Every row comes from one small tree of marks. Brackets hold a mark, then the marks that hang from it, in the order of their numbers. Every link used is in the known rows. Which tree was each row made from?
Known rows:
{k_796 k_46 k_661 k_955}: [-0.22  0.16  0.00  0.15 -0.20 -0.10  0.27  0.04 -0.35 -0.08 -0.13  0.08
 -0.08  0.03 -0.15 -0.29 -0.10  0.30  0.13 -0.22  0.19 -0.21  0.17 -0.17
  0.24]
{k_512 {k_827 k_260}}: [-0.04 -0.27  0.00 -0.04 -0.15 -0.07 -0.14  0.12  0.04  0.15 -0.06 -0.05
 -0.14 -0.23 -0.17 -0.12 -0.05 -0.04  0.32  0.05  0.07 -0.03  0.02 -0.05
  0.03]
{k_560 k_542}: [ 0.10  0.17 -0.12  0.11  0.06  0.05  0.01  0.08 -0.07 -0.09 -0.01  0.01
 -0.08 -0.01  0.15  0.01  0.00  0.10  0.12  0.02  0.05  0.07  0.03 -0.01
  0.12]
{k_827 {k_260 k_46} {k_512 k_203 k_661}}: [ 0.10 -0.18  0.15 -0.12 -0.17 -0.06  0.05 -0.21 -0.16  0.12 -0.07  0.13
 -0.47 -0.14 -0.30 -0.22 -0.06 -0.09  0.30 -0.11  0.03  0.17  0.27  0.08
 -0.03]
{k_955 k_796}: [-0.02  0.03  0.03 -0.01 -0.07 -0.07  0.17 -0.06 -0.09 -0.11  0.10  0.06
 -0.11  0.11  0.02 -0.21 -0.02  0.07  0.02 -0.01  0.06 -0.04  0.01 -0.04
  0.02]
{k_827 k_260}: [ 0.00 -0.14  0.03 -0.05 -0.10 -0.07 -0.04 -0.02  0.01  0.05 -0.03  0.02
 -0.15 -0.15 -0.06  0.03 -0.04 -0.12  0.17 -0.02  0.08 -0.05  0.02  0.02
  0.06]
{k_46 k_260 {k_447 {k_955 k_796}}}: [ 0.05 -0.28 -0.35  0.05 -0.41 -0.15  0.37 -0.31 -0.31 -0.11  0.16  0.16
 -0.18  0.20 -0.29 -0.38 -0.06  0.30  0.11 -0.29  0.16 -0.19  0.23  0.07
  0.25]
{k_48 {k_512 k_46}}: [-0.03 -0.14 -0.12  0.03  0.13  0.24 -0.04 -0.09 -0.14  0.05 -0.05  0.01
  0.03 -0.07 -0.12 -0.10  0.15  0.18  0.06  0.00  0.07 -0.04 -0.03  0.02
 -0.18]
{k_560 k_542 k_661}: [ 0.14  0.33 -0.18  0.19  0.23  0.10  0.00  0.09 -0.17 -0.20 -0.04 -0.05
 -0.04  0.02  0.11  0.08  0.05  0.15  0.20  0.06  0.19  0.07  0.00  0.10
  0.20]
{k_48 {k_512 {k_46 k_447} k_661 k_827}}: [ 0.01 -0.39 -0.20  0.11 -0.10  0.33 -0.03 -0.15 -0.32  0.08 -0.10  0.01
 -0.01 -0.09 -0.38 -0.39  0.12  0.47  0.20 -0.05  0.07 -0.08 -0.03  0.00
 -0.09]
{k_46 k_260 {k_447 k_955}}: [ 0.08 -0.31 -0.37  0.05 -0.34 -0.08  0.20 -0.25 -0.23  0.01  0.07  0.10
 -0.07  0.09 -0.32 -0.17 -0.03  0.23  0.09 -0.29  0.12 -0.14  0.22  0.10
  0.22]
{k_447 {k_955 {k_796 k_661}}}: [-0.08  0.10  0.01  0.22 -0.14 -0.18  0.43 -0.21 -0.25 -0.18  0.09  0.01
 -0.19  0.21 -0.02 -0.40  0.01  0.10  0.10 -0.21  0.18 -0.09  0.22  0.00
  0.21]
{k_447 {k_955 {k_796 k_46}}}: [-0.08  0.00 -0.14  0.09 -0.28 -0.17  0.37 -0.20 -0.36 -0.09  0.06  0.16
 -0.18  0.11 -0.16 -0.43 -0.06  0.22  0.05 -0.18  0.09 -0.17  0.08 -0.06
  0.13]
{k_512 {k_827 {k_260 k_46}}}: [-0.07 -0.27 -0.03 -0.05 -0.19 -0.18 -0.02 -0.03 -0.04  0.11 -0.07 -0.03
 -0.31 -0.29 -0.21 -0.21 -0.04 -0.06  0.37 -0.09  0.07  0.07  0.13 -0.05
  0.07]
{k_260 {k_46 {k_447 k_955}}}: [ 0.00 -0.18 -0.25  0.09 -0.24 -0.12  0.35 -0.37 -0.31 -0.03  0.03  0.08
 -0.22 -0.03 -0.27 -0.23  0.00  0.08  0.16 -0.35  0.04  0.00  0.23  0.08
  0.21]
{k_512 k_203 k_661 {k_827 {k_260 k_46}}}: [ 0.01 -0.36  0.11 -0.02 -0.26 -0.11 -0.08 -0.04 -0.12  0.17 -0.02  0.08
 -0.40 -0.24 -0.35 -0.43 -0.07  0.10  0.32 -0.10 -0.06  0.13  0.21  0.00
  0.07]
{k_512 {k_46 k_260} k_203 k_827}: [ 0.06 -0.43 -0.05 -0.04 -0.22  0.04 -0.13  0.18 -0.02  0.18  0.05  0.07
  0.00 -0.15 -0.41 -0.43 -0.03  0.41  0.21  0.01 -0.01 -0.03  0.19 -0.07
 -0.04]
{k_447 k_955}: [ 0.02 -0.04 -0.12  0.10 -0.09 -0.07  0.14 -0.15 -0.13  0.04  0.01  0.02
 -0.05  0.01 -0.11 -0.12  0.03  0.00  0.04 -0.13  0.00 -0.01  0.08  0.08
  0.06]
{k_512 k_46 k_203 k_661}: [ 0.13 -0.16  0.17  0.08 -0.08  0.14  0.02 -0.04 -0.17  0.05  0.02  0.10
 -0.04 -0.06 -0.25 -0.37  0.02  0.36  0.03  0.00 -0.07  0.03  0.06 -0.01
 -0.08]
{k_48 {k_512 k_203 k_661 {k_827 k_260}}}: [-0.02 -0.39  0.00 -0.02 -0.09  0.17 -0.34  0.03 -0.12  0.25 -0.07  0.12
 -0.23 -0.13 -0.33 -0.32  0.04  0.13  0.23  0.03 -0.02  0.02  0.11  0.08
 -0.09]
{k_48 {k_512 k_46 k_661 k_827}}: [ 0.01 -0.26 -0.10  0.11  0.02  0.27 -0.11 -0.06 -0.22  0.11 -0.11 -0.05
 -0.01 -0.10 -0.26 -0.36  0.14  0.39  0.15  0.04  0.02 -0.02 -0.08 -0.02
 -0.20]
{k_260 {k_46 {k_447 {k_955 {k_796 k_661}}}}}: [-0.10 -0.04 -0.13  0.22 -0.29 -0.23  0.64 -0.44 -0.41 -0.23  0.12  0.06
 -0.37  0.15 -0.18 -0.54  0.00  0.18  0.22 -0.41  0.23 -0.06  0.36  0.00
  0.36]
{k_464 k_48}: [-0.07 -0.07 -0.04  0.00  0.06  0.16 -0.09  0.05  0.05  0.03  0.10  0.04
  0.11 -0.04  0.02 -0.01  0.02  0.06 -0.09  0.14 -0.08 -0.03 -0.04  0.01
  0.01]
{k_955 {k_796 k_46}}: [-0.11  0.03 -0.03  0.00 -0.20 -0.09  0.23 -0.07 -0.23 -0.11  0.04  0.15
 -0.15  0.10 -0.06 -0.32 -0.08  0.21  0.00 -0.05  0.08 -0.15  0.00 -0.12
  0.07]
{k_827 {k_260 k_46} k_512}: [ 0.02 -0.11  0.00 -0.17 -0.11 -0.13  0.11 -0.20 -0.07  0.08 -0.10  0.00
 -0.41 -0.20 -0.15  0.02 -0.04 -0.27  0.36 -0.10  0.15  0.11  0.17  0.03
 -0.02]
{k_48 {k_512 {k_46 k_260} k_203 k_661}}: [ 0.12 -0.36 -0.12  0.00 -0.09  0.23 -0.13 -0.13 -0.21  0.10  0.01  0.17
 -0.07  0.05 -0.34 -0.36  0.10  0.48 -0.01 -0.07  0.02 -0.03  0.13  0.10
 -0.13]

Write each row's tree:
[-0.14 -0.54 -0.19 -0.10 -0.20  0.09 -0.16 -0.09 -0.16  0.20 -0.02  0.18
 -0.34 -0.23 -0.48 -0.33  0.00  0.07  0.40 -0.13  0.07  0.04  0.30  0.06
  0.08] -> {k_48 {k_512 k_203 {k_827 {k_260 {k_46 k_447}}}}}
[ 0.18 -0.37  0.11 -0.07 -0.26  0.17  0.09 -0.17 -0.27  0.12 -0.07  0.15
 -0.26 -0.19 -0.48 -0.29 -0.05  0.20  0.38 -0.06  0.11 -0.04  0.17  0.04
 -0.03] -> {k_827 k_260 {k_512 {k_46 k_447} k_203 k_661}}
[-0.14 -0.21 -0.09 -0.04  0.16  0.35 -0.30  0.06  0.01  0.16  0.13  0.20
  0.07  0.00 -0.14 -0.10  0.11  0.09 -0.15  0.17 -0.14  0.02  0.08  0.13
 -0.09] -> {k_464 {k_48 {k_512 k_203}}}
[-0.02 -0.39 -0.29 -0.02 -0.08  0.16 -0.16  0.01 -0.10  0.15 -0.06 -0.01
  0.01 -0.09 -0.31 -0.28  0.11  0.37  0.18 -0.02  0.11 -0.08  0.06 -0.01
 -0.15] -> {k_48 {k_512 {k_46 k_260} k_827}}
[ 0.09 -0.17  0.07 -0.10 -0.09  0.04  0.07 -0.08 -0.06  0.10 -0.11 -0.03
 -0.18 -0.25 -0.20 -0.02  0.00 -0.07  0.38  0.03  0.19 -0.02  0.04 -0.02
 -0.14] -> {k_827 k_260 {k_512 k_46}}
[-0.01 -0.21 -0.09  0.10  0.13  0.43 -0.11 -0.15 -0.20  0.04  0.01  0.05
  0.07 -0.06 -0.13 -0.21  0.18  0.38 -0.09  0.10 -0.02 -0.05 -0.12  0.06
 -0.15] -> {k_464 {k_48 {k_512 k_46 k_661}}}
[-0.05 -0.41 -0.03 -0.05 -0.11  0.06 -0.20 -0.10 -0.18  0.22 -0.08  0.12
 -0.41 -0.19 -0.38 -0.40  0.06  0.11  0.30 -0.09 -0.02  0.11  0.20  0.08
 -0.03] -> {k_48 {k_512 k_203 k_661 {k_827 {k_260 k_46}}}}
[-0.02 -0.15 -0.24  0.09 -0.31 -0.19  0.52 -0.44 -0.41 -0.14  0.13  0.13
 -0.32  0.06 -0.25 -0.44 -0.02  0.16  0.19 -0.34  0.09 -0.02  0.25  0.03
  0.25] -> {k_260 {k_46 {k_447 {k_955 k_796}}}}
[ 0.03 -0.43 -0.16  0.00 -0.02  0.40 -0.24 -0.09 -0.16  0.13  0.11  0.20
  0.02  0.00 -0.35 -0.37  0.11  0.53 -0.11  0.06 -0.04 -0.06  0.11  0.12
 -0.12] -> {k_464 {k_48 {k_512 {k_46 k_260} k_203 k_661}}}
[-0.15  0.00 -0.06  0.06 -0.32 -0.20  0.31 -0.09 -0.23 -0.20  0.03  0.10
 -0.19  0.25 -0.09 -0.44 -0.11  0.36  0.04 -0.20  0.28 -0.23  0.21 -0.14
  0.23] -> {k_955 {k_796 {k_46 k_260} k_661}}
[-0.19  0.01 -0.02  0.13 -0.29 -0.08  0.43 -0.15 -0.33 -0.23  0.03  0.13
 -0.18  0.19 -0.13 -0.45 -0.11  0.32  0.10 -0.22  0.28 -0.23  0.16 -0.15
  0.31] -> {k_955 {k_796 {k_46 k_447} k_661}}
[ 0.10 -0.11  0.13 -0.09  0.00  0.13  0.03  0.03 -0.08  0.12 -0.03  0.09
 -0.05 -0.11 -0.27 -0.18  0.02  0.08  0.19  0.07  0.03  0.07  0.15  0.00
 -0.19] -> {k_827 {k_512 k_46 k_203}}
[-0.11 -0.28 -0.06  0.00  0.16  0.42 -0.24  0.04 -0.06  0.16  0.12  0.17
  0.12 -0.12 -0.24 -0.24  0.15  0.27 -0.06  0.16 -0.09 -0.02  0.04  0.07
 -0.16] -> {k_464 {k_48 {k_512 k_46 k_203}}}
[-0.15 -0.14 -0.16  0.07 -0.44 -0.14  0.39 -0.17 -0.32 -0.22  0.07  0.16
 -0.20  0.25 -0.21 -0.47 -0.14  0.44  0.08 -0.29  0.34 -0.30  0.26 -0.13
  0.34] -> {k_955 {k_796 {k_46 k_260 k_447} k_661}}
[ 0.14 -0.38 -0.11 -0.14 -0.26  0.13  0.08 -0.08 -0.15  0.10  0.03  0.17
 -0.08 -0.03 -0.48 -0.26 -0.05  0.30  0.24 -0.10  0.14 -0.04  0.29  0.03
 -0.03] -> {k_827 {k_512 {k_46 k_260 k_447} k_203}}
[-0.19  0.14  0.07  0.13 -0.19 -0.13  0.35 -0.06 -0.25 -0.20  0.01  0.07
 -0.17  0.18  0.00 -0.41 -0.07  0.23  0.04 -0.13  0.23 -0.17  0.12 -0.15
  0.19] -> {k_955 {k_796 k_46 k_661}}
[ 0.09 -0.55  0.08  0.04 -0.35  0.11 -0.05 -0.01 -0.23  0.17 -0.02  0.10
 -0.18 -0.29 -0.54 -0.51 -0.06  0.41  0.41 -0.06  0.02 -0.07  0.10 -0.03
  0.06] -> {k_512 {k_46 k_447} k_203 k_661 {k_827 k_260}}
[ 0.01 -0.42  0.13 -0.04 -0.17  0.02 -0.15  0.18 -0.02  0.23 -0.01  0.05
 -0.11 -0.35 -0.40 -0.37 -0.04  0.18  0.40  0.06  0.02 -0.02  0.11 -0.08
 -0.06] -> {k_512 k_46 k_203 {k_827 k_260}}
[-0.08 -0.02 -0.09  0.24 -0.26 -0.12  0.51 -0.30 -0.35 -0.19  0.11  0.05
 -0.19  0.21 -0.14 -0.44 -0.02  0.19  0.15 -0.29  0.23 -0.15  0.26  0.01
  0.31] -> {k_46 {k_447 {k_955 {k_796 k_661}}}}
[ 0.02 -0.47 -0.10  0.09 -0.12  0.36 -0.12 -0.06 -0.29  0.15 -0.03  0.13
 -0.04 -0.10 -0.50 -0.52  0.10  0.51  0.21 -0.03 -0.02 -0.04  0.10  0.01
 -0.10] -> {k_48 {k_512 {k_46 k_447} k_203 k_661 k_827}}
[ 0.21 -0.25  0.04 -0.09 -0.19  0.12  0.02 -0.09 -0.18  0.10 -0.03  0.12
 -0.14  0.01 -0.37 -0.32 -0.02  0.35  0.13 -0.03  0.06  0.04  0.20  0.04
 -0.14] -> {k_827 {k_512 {k_46 k_260} k_203 k_661}}
[ 0.04 -0.20  0.13  0.05 -0.12  0.07 -0.16  0.13 -0.07  0.14  0.00  0.06
 -0.07 -0.04 -0.25 -0.39 -0.02  0.25  0.09  0.05 -0.14  0.07  0.09 -0.01
 -0.02] -> {k_512 k_203 k_661 k_827}
[ 0.10 -0.16 -0.07 -0.04 -0.10  0.16  0.20 -0.15 -0.19  0.01 -0.07  0.01
 -0.03 -0.09 -0.28 -0.10  0.00  0.14  0.26 -0.04  0.16 -0.04  0.07 -0.03
 -0.07] -> {k_827 {k_512 {k_46 k_447}}}
[-0.13 -0.04 -0.18  0.15 -0.41 -0.27  0.45 -0.23 -0.36 -0.16  0.06  0.12
 -0.23  0.27 -0.21 -0.55 -0.07  0.36  0.08 -0.34  0.28 -0.25  0.30 -0.07
  0.29] -> {k_447 {k_955 {k_796 {k_46 k_260} k_661}}}
[-0.01 -0.30 -0.39  0.04 -0.47 -0.11  0.25 -0.25 -0.35  0.02  0.00  0.19
 -0.08  0.09 -0.41 -0.28 -0.10  0.36  0.07 -0.34  0.14 -0.26  0.22  0.01
  0.25] -> {k_796 {k_46 k_260 {k_447 k_955}}}
[-0.09 -0.22 -0.35 -0.03 -0.47 -0.08  0.20 -0.07 -0.43 -0.02 -0.05  0.24
 -0.07  0.02 -0.42 -0.24 -0.16  0.51  0.13 -0.31  0.18 -0.32  0.18 -0.11
  0.28] -> {k_796 {k_46 k_260 k_447} k_955}
[ 0.06 -0.34 -0.07  0.08 -0.06  0.37 -0.02 -0.19 -0.32  0.07  0.00  0.17
 -0.04  0.00 -0.40 -0.37  0.10  0.45  0.05 -0.09  0.01 -0.04  0.10  0.08
 -0.07] -> {k_48 {k_512 {k_46 k_447} k_203 k_661}}
[-0.13 -0.03 -0.08  0.06 -0.24 -0.12  0.14 -0.02 -0.14 -0.07 -0.06  0.04
 -0.09  0.14 -0.11 -0.23 -0.10  0.28  0.01 -0.20  0.24 -0.19  0.20 -0.10
  0.20] -> {k_796 {k_46 k_260} k_661}
[ 0.05 -0.14 -0.07  0.11  0.07  0.27 -0.01 -0.20 -0.25  0.03 -0.09  0.02
 -0.02  0.00 -0.15 -0.21  0.15  0.32  0.02 -0.02  0.06 -0.02 -0.07  0.05
 -0.18] -> {k_48 {k_512 k_46 k_661}}
[ 0.21 -0.34 -0.09  0.06 -0.34  0.05  0.32 -0.41 -0.42  0.07 -0.12  0.05
 -0.27 -0.17 -0.46 -0.27  0.01  0.16  0.43 -0.22  0.21 -0.09  0.14  0.08
  0.04] -> {k_827 k_260 {k_512 {k_46 {k_447 k_955}} k_661}}
[-0.18 -0.10 -0.23  0.09 -0.45 -0.12  0.32 -0.06 -0.44 -0.12 -0.07  0.17
 -0.10  0.11 -0.37 -0.34 -0.16  0.52  0.17 -0.38  0.30 -0.33  0.30 -0.13
  0.38] -> {k_796 {k_46 k_260 k_447} k_661 k_955}
[-0.10 -0.19 -0.30  0.15 -0.45 -0.15  0.36 -0.24 -0.38 -0.09 -0.02  0.13
 -0.12  0.17 -0.35 -0.37 -0.10  0.38  0.10 -0.42  0.29 -0.28  0.33 -0.02
  0.36] -> {k_796 {k_46 k_260 {k_447 k_955}} k_661}
[ 0.05 -0.35 -0.14 -0.01 -0.20  0.00 -0.03  0.08 -0.04  0.11 -0.01 -0.06
  0.03 -0.14 -0.30 -0.32  0.00  0.38  0.22 -0.01  0.08 -0.08  0.06 -0.09
 -0.04] -> {k_512 {k_46 k_260} k_827}
